Known rows, with every way that one mark hangs from another
fofaval[seze zari]: [ 0.21  0.23  0.17  0.50 -0.10 -0.14  0.10 -0.10 -0.39  0.11 -0.48 -0.28
  0.05  0.14  0.07  0.01]
fofaval[zari[nole[seze]]]: [ 0.04  0.44 -0.17  0.14  0.08  0.32  0.17 -0.35 -0.12 -0.21 -0.24 -0.49
 -0.01 -0.31 -0.32 -0.34]
mapup[nole[seze[pekis]]]: [-0.13 -0.38 -0.28  0.53 -0.03 -0.05  0.04 -0.19 -0.18 -0.07 -0.20 -0.51
  0.02 -0.35 -0.70 -0.48]
zari[nole[mapup seze[fofaval pekis]]]: [ 0.01 -0.25 -0.34  0.45 -0.50  0.52  0.30 -0.25  0.29  0.16  0.27 -0.24
  0.41 -0.44 -0.47 -0.13]
nole[mapup seze[fofaval] zari]: [-0.37  0.27 -0.29  0.14  0.07  0.03  0.39 -0.36  0.10  0.09  0.06  0.02
  0.17 -0.20 -0.27  0.36]
seze[fofaval nole]: [-0.07  0.35  0.29 -0.13  0.10 -0.14  0.12  0.15 -0.10  0.04  0.13  0.47
 -0.05  0.09  0.10  0.30]
fofaval[zari]: [ 0.08  0.33  0.24  0.04  0.24 -0.04 -0.06 -0.15 -0.21 -0.26 -0.28 -0.32
 -0.10  0.20  0.15 -0.18]
nole[mapup seze[fofaval pekis] zari]: [-0.13 -0.16 -0.34  0.33 -0.17  0.11  0.22 -0.22  0.10  0.22  0.11 -0.10
  0.16 -0.21 -0.29  0.03]
seze[fofaval[zari[nole]]]: [ 0.26  0.31  0.04 -0.35 -0.08  0.17  0.06 -0.21  0.01 -0.12 -0.02 -0.09
  0.21  0.05  0.11 -0.07]
mapup[nole[seze zari]]: [-0.38  0.09 -0.48 -0.06  0.49 -0.22  0.14 -0.42 -0.35 -0.15 -0.21 -0.45
 -0.04 -0.32 -0.60 -0.22]
bamu[seze[nole[mapup zari]]]: [-0.19 -0.13  0.09 -0.60  0.46  0.08 -0.19  0.25 -0.30 -0.18  0.26  0.15
 -0.14  0.09  0.24  0.10]
pekis[seze[fofaval]]: [-0.37  0.16  0.25  0.22 -0.23 -0.47 -0.06  0.10  0.14  0.00 -0.09  0.01
 -0.01  0.00  0.03  0.19]
seze[fofaval nole[mapup]]: [-0.14  0.15  0.17 -0.06  0.07  0.13  0.17  0.01  0.24 -0.04  0.27  0.43
  0.09  0.20  0.11  0.48]
bamu[seze[fofaval]]: [-0.11 -0.08  0.39 -0.14 -0.26 -0.21 -0.01  0.33 -0.32 -0.02  0.05  0.26
  0.16 -0.12  0.14  0.18]
pekis[seze[fofaval[zari[nole[mapup]]]]]: [-0.07  0.06 -0.06 -0.17 -0.17  0.10 -0.10 -0.19  0.68 -0.16  0.01 -0.23
  0.19  0.16  0.16  0.14]
pekis[seze[fofaval[zari] nole]]: [-0.06  0.41  0.36 -0.15  0.12 -0.46 -0.23  0.27  0.34 -0.07 -0.23  0.40
 -0.41  0.30  0.40  0.28]
seze[fofaval nole[mapup zari] pekis]: [ 0.10 -0.22 -0.08 -0.26  0.13  0.08 -0.07  0.08  0.08  0.16  0.36  0.28
 -0.01  0.22  0.16  0.08]

Rows
[-0.11  0.01 -0.26  0.38  0.09 -0.04  0.04 -0.15 -0.47  0.09 -0.12 -0.44
 -0.13 -0.33 -0.38 -0.49] : nole[seze[pekis] zari]
[-0.21  0.17 -0.09 -0.36  0.61  0.16 -0.04 -0.11 -0.13 -0.16  0.21 -0.03
 -0.09  0.19  0.07  0.08] : seze[nole[mapup zari]]
[ 0.13 -0.52  0.05 -0.51 -0.01  0.00 -0.24  0.45 -0.07  0.12  0.39  0.46
 -0.03  0.11  0.33  0.08] : bamu[seze[fofaval nole[mapup zari] pekis]]
[ 0.16 -0.21 -0.19  0.27 -0.14 -0.20  0.06 -0.19  0.19  0.01 -0.34 -0.12
 -0.04 -0.11 -0.32 -0.17] : mapup[nole[seze[fofaval[zari] pekis]]]
[-0.32  0.33  0.10 -0.38  0.27 -0.58 -0.17  0.21  0.03  0.07  0.05  0.37
 -0.34  0.11  0.20  0.25] : pekis[seze[fofaval nole[zari]]]
[ 0.52 -0.42  0.18 -0.41 -0.45  0.14 -0.29  0.32 -0.15  0.00  0.07 -0.02
  0.14 -0.04  0.28 -0.41] : bamu[seze[fofaval[zari[nole]] pekis]]
[ 0.39 -0.36  0.41 -0.12 -0.38 -0.18 -0.30  0.43 -0.18  0.04 -0.12  0.17
 -0.02  0.11  0.41 -0.19] : bamu[seze[fofaval[zari] pekis]]
[ 0.09 -0.03 -0.01 -0.24  0.37 -0.05 -0.25  0.15 -0.50  0.02  0.13 -0.06
 -0.28  0.09  0.08 -0.43] : seze[nole[zari] pekis]
[ 0.07 -0.55  0.03 -0.40  0.22  0.11 -0.38  0.40 -0.29 -0.06  0.31  0.05
 -0.15  0.09  0.24 -0.23] : bamu[seze[nole[mapup zari] pekis]]
[ 0.44 -0.60  0.05 -0.34 -0.43  0.41 -0.25  0.17  0.21 -0.05  0.21 -0.09
  0.31  0.05  0.27 -0.22] : bamu[seze[fofaval[zari[nole[mapup]]] pekis]]
[-0.38  0.14 -0.02 -0.33  0.25 -0.32 -0.11  0.09  0.39  0.01  0.19  0.31
 -0.17  0.23  0.20  0.44] : pekis[seze[fofaval nole[mapup zari]]]
[ 0.19 -0.07  0.24  0.08 -0.14 -0.08 -0.04  0.29 -0.10  0.16  0.17  0.38
 -0.10  0.07  0.10 -0.04] : seze[fofaval nole pekis]
[-0.43  0.22 -0.35  0.26  0.31  0.17  0.25 -0.41 -0.11 -0.10 -0.03 -0.40
  0.05 -0.22 -0.38  0.02] : nole[mapup seze zari]
[-0.27  0.13 -0.36  0.35 -0.04  0.61  0.33 -0.43  0.08 -0.16  0.13 -0.54
  0.33 -0.42 -0.55 -0.12] : zari[nole[mapup seze]]
[ 0.14 -0.02  0.39 -0.44  0.09  0.05 -0.11  0.37  0.25 -0.15  0.07  0.59
 -0.08  0.31  0.52  0.48] : bamu[seze[fofaval[zari] nole[mapup]]]
[-0.12  0.22  0.25 -0.08  0.11 -0.21 -0.16  0.15  0.71 -0.11 -0.08  0.33
 -0.25  0.42  0.39  0.48] : pekis[seze[fofaval[zari] nole[mapup]]]
[ 0.18  0.48  0.36 -0.29  0.23 -0.15  0.01  0.12  0.05 -0.07 -0.10  0.48
 -0.21  0.30  0.35  0.26] : seze[fofaval[zari] nole]
[ 0.15 -0.09 -0.07  0.58 -0.31  0.19  0.17 -0.17  0.41  0.08 -0.17 -0.06
  0.08 -0.02 -0.10  0.06] : nole[mapup seze[fofaval[zari] pekis]]
[ 0.45 -0.24  0.06  0.52 -0.13  0.18 -0.05  0.10  0.04  0.21 -0.17 -0.04
 -0.06  0.31  0.17 -0.01] : fofaval[seze[nole[mapup] pekis] zari]
[-0.10  0.33 -0.03  0.39 -0.08  0.15  0.35 -0.31  0.43 -0.06 -0.21  0.04
  0.10 -0.03 -0.09  0.40] : nole[mapup seze[fofaval[zari]]]
[ 0.58 -0.22 -0.09  0.38 -0.43  0.24 -0.05 -0.07 -0.37  0.22 -0.24 -0.54
  0.19 -0.04 -0.06 -0.54] : fofaval[seze[pekis] zari[nole]]
[-0.09 -0.30 -0.45  0.03  0.00 -0.30  0.10 -0.22 -0.15  0.17 -0.08 -0.16
  0.07 -0.31 -0.51 -0.23] : mapup[nole[seze[fofaval pekis] zari]]
[-0.07  0.02 -0.21  0.28 -0.16 -0.16  0.17 -0.08 -0.27  0.27 -0.03 -0.03
  0.01 -0.34 -0.26 -0.17] : nole[seze[fofaval pekis] zari]
